Known rows, with every way that one mark hangs from another
(j_861 (j_244 (j_603 j_982))): [-0.10  0.00  0.00  0.34 -0.13  0.11 -0.07  0.43  0.24 -0.05  0.06 -0.06
 -0.30 -0.02 -0.02 -0.08  0.07  0.22 -0.18  0.02 -0.18]
(j_982 (j_603 j_196 j_244 j_662)): [-0.04 -0.10 -0.20 -0.38  0.18  0.03  0.16 -0.11 -0.15  0.08  0.16  0.08
  0.10  0.05  0.07 -0.06  0.01 -0.08  0.11 -0.09  0.12]
(j_426 j_196): [ 0.09  0.04 -0.19  0.23 -0.05 -0.02  0.06  0.22 -0.22  0.05  0.00  0.23
 -0.05 -0.10 -0.07  0.07  0.16  0.00  0.00  0.07  0.29]
(j_426 (j_196 j_662 (j_981 j_622))): [ 0.11  0.00  0.14  0.47 -0.42 -0.08 -0.12  0.07 -0.05 -0.04  0.01  0.20
  0.15 -0.12  0.11  0.07  0.43  0.02  0.20  0.09  0.05]
(j_603 (j_196 j_981) j_244 j_982): [-0.01 -0.13  0.10  0.28  0.00  0.00 -0.33 -0.02  0.19 -0.01  0.29 -0.08
  0.02 -0.26 -0.04 -0.01 -0.16 -0.22 -0.17 -0.01 -0.05]
(j_981 j_196 j_622): [ 0.05 -0.07  0.04 -0.23 -0.27 -0.19 -0.31  0.84  0.37  0.00 -0.31  0.32
 -0.06  0.30  0.08  0.06  0.25  0.16  0.21 -0.04  0.14]
(j_982 (j_603 (j_196 (j_981 j_622)) j_244) j_662): [ 0.23 -0.24  0.15  0.03 -0.10 -0.14  0.13 -0.27  0.35  0.13  0.07  0.05
  0.19 -0.23  0.21  0.06  0.19 -0.16  0.34 -0.05  0.09]
(j_426 (j_196 j_662 j_981)): [ 0.06  0.05  0.06  0.51 -0.24 -0.07  0.14 -0.18 -0.27  0.07  0.12  0.07
  0.17 -0.06 -0.06  0.08  0.18 -0.03  0.07  0.14  0.05]
(j_982 (j_603 (j_196 j_981) j_244) j_662): [ 0.19 -0.21  0.08  0.10  0.10 -0.11  0.39 -0.54  0.08  0.24  0.19 -0.06
  0.21 -0.17  0.07  0.06 -0.08 -0.20  0.20  0.00  0.08]
(j_861 j_244 (j_603 j_982)): [ 0.13  0.04 -0.01 -0.35  0.04 -0.07  0.03  0.16  0.10 -0.15 -0.22 -0.10
 -0.30  0.14 -0.12  0.09  0.22  0.23 -0.06 -0.02 -0.27]
(j_196 j_662 (j_981 j_622)): [-0.03  0.07  0.22  0.36 -0.42 -0.19  0.12  0.32  0.07  0.00 -0.02  0.17
 -0.03 -0.09  0.04  0.05  0.23  0.14  0.22  0.07 -0.11]
(j_603 (j_196 j_981) j_244 j_662 j_982): [-0.07 -0.20  0.03 -0.06  0.08  0.12 -0.24 -0.05 -0.02 -0.13  0.14 -0.10
  0.09  0.07 -0.01 -0.10 -0.17 -0.31 -0.11 -0.04 -0.04]
(j_861 (j_244 (j_603 j_196 j_662 j_982))): [-0.11  0.02 -0.14 -0.08  0.03  0.33 -0.22  0.11  0.10 -0.25 -0.03 -0.14
 -0.09  0.24  0.06 -0.18  0.04  0.08 -0.23  0.02 -0.10]
(j_861 (j_603 j_244 j_662 j_982)): [-0.01 -0.12 -0.04 -0.45  0.18 -0.02  0.11  0.14 -0.29 -0.06 -0.21 -0.06
 -0.11  0.26 -0.07  0.01 -0.19 -0.03 -0.06 -0.17 -0.12]
(j_244 (j_603 j_196 j_662 j_982)): [-0.07  0.02 -0.21  0.05  0.04  0.32 -0.03  0.17 -0.23 -0.12 -0.05 -0.08
 -0.07  0.15 -0.03 -0.09 -0.29  0.00 -0.25  0.02  0.01]
(j_861 j_244 (j_603 j_662)): [ 0.05  0.04 -0.11 -0.65  0.04 -0.06  0.32 -0.05 -0.11 -0.16 -0.20  0.01
 -0.26  0.41 -0.05 -0.01  0.28  0.22  0.08  0.01 -0.09]
(j_982 j_662): [ 0.06  0.05 -0.03  0.02  0.08 -0.10  0.50  0.21 -0.20  0.13 -0.40  0.13
 -0.08  0.16 -0.12  0.08 -0.14  0.04  0.15  0.04  0.19]
(j_861 j_244 j_603): [ 0.10  0.14 -0.02 -0.34 -0.01 -0.17  0.24 -0.02  0.04 -0.04 -0.04  0.04
 -0.33  0.01 -0.10  0.09  0.31  0.29  0.04  0.05 -0.11]
(j_861 (j_603 j_196 j_244 (j_982 j_662))): [ 0.18  0.01  0.02 -0.30  0.36 -0.03  0.03 -0.37 -0.10  0.07 -0.41 -0.20
  0.10  0.04 -0.04  0.12 -0.30 -0.09 -0.08 -0.11  0.03]
(j_861 j_244): [-0.07  0.09 -0.02 -0.06 -0.05 -0.10  0.09  0.36  0.20 -0.04  0.01  0.13
 -0.29  0.04 -0.07 -0.02  0.29  0.20  0.07  0.05 -0.02]
(j_603 j_196): [ 0.00  0.20 -0.15 -0.02  0.05  0.00  0.02  0.11 -0.08  0.03  0.05  0.15
 -0.12 -0.12 -0.10  0.06 -0.02  0.06 -0.05  0.08  0.17]
(j_982 (j_603 j_244)): [-0.03 -0.11 -0.05  0.04  0.02 -0.20  0.33  0.23  0.01  0.27  0.32  0.15
 -0.09 -0.20  0.01  0.02  0.02  0.07  0.16 -0.10  0.03]

Rows
[-0.04 -0.15  0.09  0.06  0.22 -0.07  0.11  0.32 -0.02  0.13 -0.40 -0.04
  0.02  0.12 -0.07  0.02 -0.33 -0.11  0.02 -0.13  0.06] | (j_603 j_244 (j_982 j_662))
[ 0.05 -0.05  0.01  0.40  0.00  0.12  0.38  0.30 -0.14  0.13 -0.36 -0.07
 -0.11  0.14 -0.07  0.04 -0.40  0.06 -0.10 -0.01 -0.01] | (j_244 (j_603 (j_982 j_662)))
[-0.02  0.03 -0.21 -0.36  0.16  0.21 -0.10  0.24 -0.20 -0.22 -0.29  0.00
 -0.01  0.31 -0.10 -0.03 -0.13 -0.09 -0.12  0.00  0.05] | (j_603 j_196 j_662 j_982)
[-0.09  0.07  0.14 -0.14 -0.33 -0.19 -0.26  0.70  0.22  0.05 -0.45  0.23
  0.13  0.41  0.10  0.04  0.27  0.25  0.27 -0.04 -0.01] | (j_981 (j_196 j_662) j_622)
[ 0.03 -0.12 -0.06  0.28 -0.15  0.28  0.02 -0.08 -0.12 -0.14  0.16 -0.13
 -0.03  0.05 -0.03 -0.08 -0.26 -0.13 -0.23  0.09 -0.08] | (j_244 (j_603 (j_196 j_981) j_662 j_982))
[ 0.08 -0.18  0.16  0.21  0.15  0.00 -0.08 -0.25  0.14  0.02 -0.09 -0.17
  0.17 -0.04 -0.03  0.02 -0.28 -0.29 -0.04 -0.02  0.02] | (j_603 (j_196 j_981) j_244 (j_982 j_662))
[ 0.08 -0.28  0.02 -0.22 -0.15 -0.02 -0.08 -0.11  0.18 -0.05  0.31  0.13
  0.13 -0.12  0.24 -0.05  0.29 -0.17  0.26 -0.07  0.04] | (j_982 (j_603 (j_196 (j_981 j_622)) j_244 j_662))
[ 0.03  0.04 -0.02  0.16  0.11  0.23 -0.05 -0.08  0.24 -0.07 -0.31 -0.21
 -0.01  0.15  0.05 -0.06 -0.06  0.08 -0.14  0.03 -0.06] | (j_861 (j_244 (j_603 j_196 (j_982 j_662))))
[ 0.07 -0.03  0.03  0.64 -0.21  0.17 -0.07 -0.03  0.04 -0.01  0.32 -0.11
 -0.13 -0.29 -0.06  0.00 -0.24 -0.05 -0.28  0.11 -0.10] | (j_244 (j_603 (j_196 j_981) j_982))
[-0.01 -0.04  0.01 -0.02  0.32  0.04 -0.14 -0.01  0.07  0.05 -0.34 -0.10
  0.14  0.04 -0.02  0.01 -0.31 -0.17 -0.06 -0.10  0.12] | (j_603 j_196 j_244 (j_982 j_662))
[-0.15  0.01  0.21  0.34 -0.02 -0.01 -0.29 -0.15  0.05  0.03  0.17 -0.18
  0.21 -0.16 -0.03 -0.02 -0.17 -0.13 -0.10 -0.01 -0.19] | (j_603 (j_196 j_662 j_981) j_244 j_982)
[-0.04 -0.02  0.09  0.28 -0.04 -0.11 -0.13 -0.17  0.13  0.10  0.46  0.05
 -0.03 -0.42 -0.01 -0.02 -0.06 -0.16 -0.05  0.06  0.11] | (j_603 (j_196 j_981) j_244)
[ 0.17  0.14 -0.08 -0.44  0.13  0.05 -0.20 -0.16  0.16 -0.22 -0.15 -0.17
 -0.16  0.07 -0.07  0.09  0.22  0.16 -0.15  0.02 -0.19] | (j_861 j_244 (j_603 j_196 j_982))
[-0.25  0.25  0.04  0.11  0.11 -0.09 -0.11 -0.09 -0.10  0.17  0.10  0.03
  0.16 -0.18  0.01 -0.03 -0.11  0.06 -0.02 -0.03  0.05] | (j_603 (j_196 j_662) j_244)
[-0.18  0.03 -0.13 -0.27  0.20  0.03 -0.11  0.03 -0.16 -0.01  0.06  0.11
  0.03  0.04  0.03 -0.11 -0.10 -0.12 -0.02 -0.05  0.22] | (j_603 j_196 j_244 j_662)
[-0.15 -0.07 -0.12 -0.29  0.26  0.14 -0.31  0.20 -0.09 -0.11 -0.09 -0.02
  0.07  0.16 -0.01 -0.10 -0.18 -0.18 -0.13 -0.11  0.05] | (j_603 j_196 j_244 j_662 j_982)
[-0.13  0.11 -0.17 -0.09  0.00  0.20  0.00 -0.09  0.02 -0.13  0.11  0.00
 -0.15  0.13  0.09 -0.17  0.12  0.15 -0.10  0.08  0.06] | (j_861 (j_244 (j_603 j_196 j_662)))
[ 0.16  0.25  0.08  0.03 -0.10 -0.13  0.32 -0.67 -0.28  0.06  0.10 -0.12
  0.05 -0.13 -0.11  0.15  0.01  0.10  0.00  0.14 -0.16] | (j_861 (j_603 (j_196 j_662 j_981)))
[-0.15  0.12  0.18  0.37 -0.07 -0.12 -0.08 -0.32 -0.01  0.15  0.36 -0.03
  0.18 -0.30  0.00 -0.03 -0.09 -0.07  0.00  0.05 -0.03] | (j_603 (j_196 j_662 j_981) j_244)
[-0.01  0.07  0.18  0.63 -0.42  0.14 -0.29  0.05  0.14 -0.08  0.07 -0.09
  0.07 -0.21  0.11  0.00  0.02  0.09 -0.10  0.06 -0.21] | (j_244 (j_603 (j_196 j_662 (j_981 j_622)) j_982))
[ 0.01 -0.05  0.20  0.17 -0.27 -0.15 -0.08 -0.21  0.25  0.13  0.36  0.05
  0.24 -0.35  0.20  0.03  0.29  0.01  0.27 -0.05 -0.12] | (j_982 (j_603 (j_196 j_662 (j_981 j_622)) j_244))
[-0.07 -0.10  0.01 -0.05  0.04  0.00 -0.03 -0.23 -0.09 -0.02  0.33  0.04
  0.04 -0.06  0.00 -0.10 -0.10 -0.23  0.00  0.03  0.13] | (j_603 (j_196 j_981) j_244 j_662)
[ 0.01  0.06 -0.15 -0.55  0.24 -0.03  0.09 -0.35 -0.31  0.00  0.03  0.01
 -0.02 -0.01  0.00  0.00 -0.12 -0.04 -0.03 -0.06  0.13] | (j_861 (j_603 j_196 j_244 j_662))
[-0.11  0.13 -0.03 -0.02  0.09 -0.10  0.12 -0.22 -0.07  0.26  0.20  0.01
  0.25 -0.19  0.06  0.01  0.03  0.10  0.12 -0.07 -0.04] | (j_982 (j_603 (j_196 j_662) j_244))
[ 0.08  0.16 -0.17 -0.76  0.15  0.04  0.09 -0.35 -0.08 -0.22 -0.15 -0.05
 -0.13  0.26 -0.01 -0.01  0.28  0.15  0.01  0.05  0.00] | (j_861 j_244 (j_603 j_196 j_662))
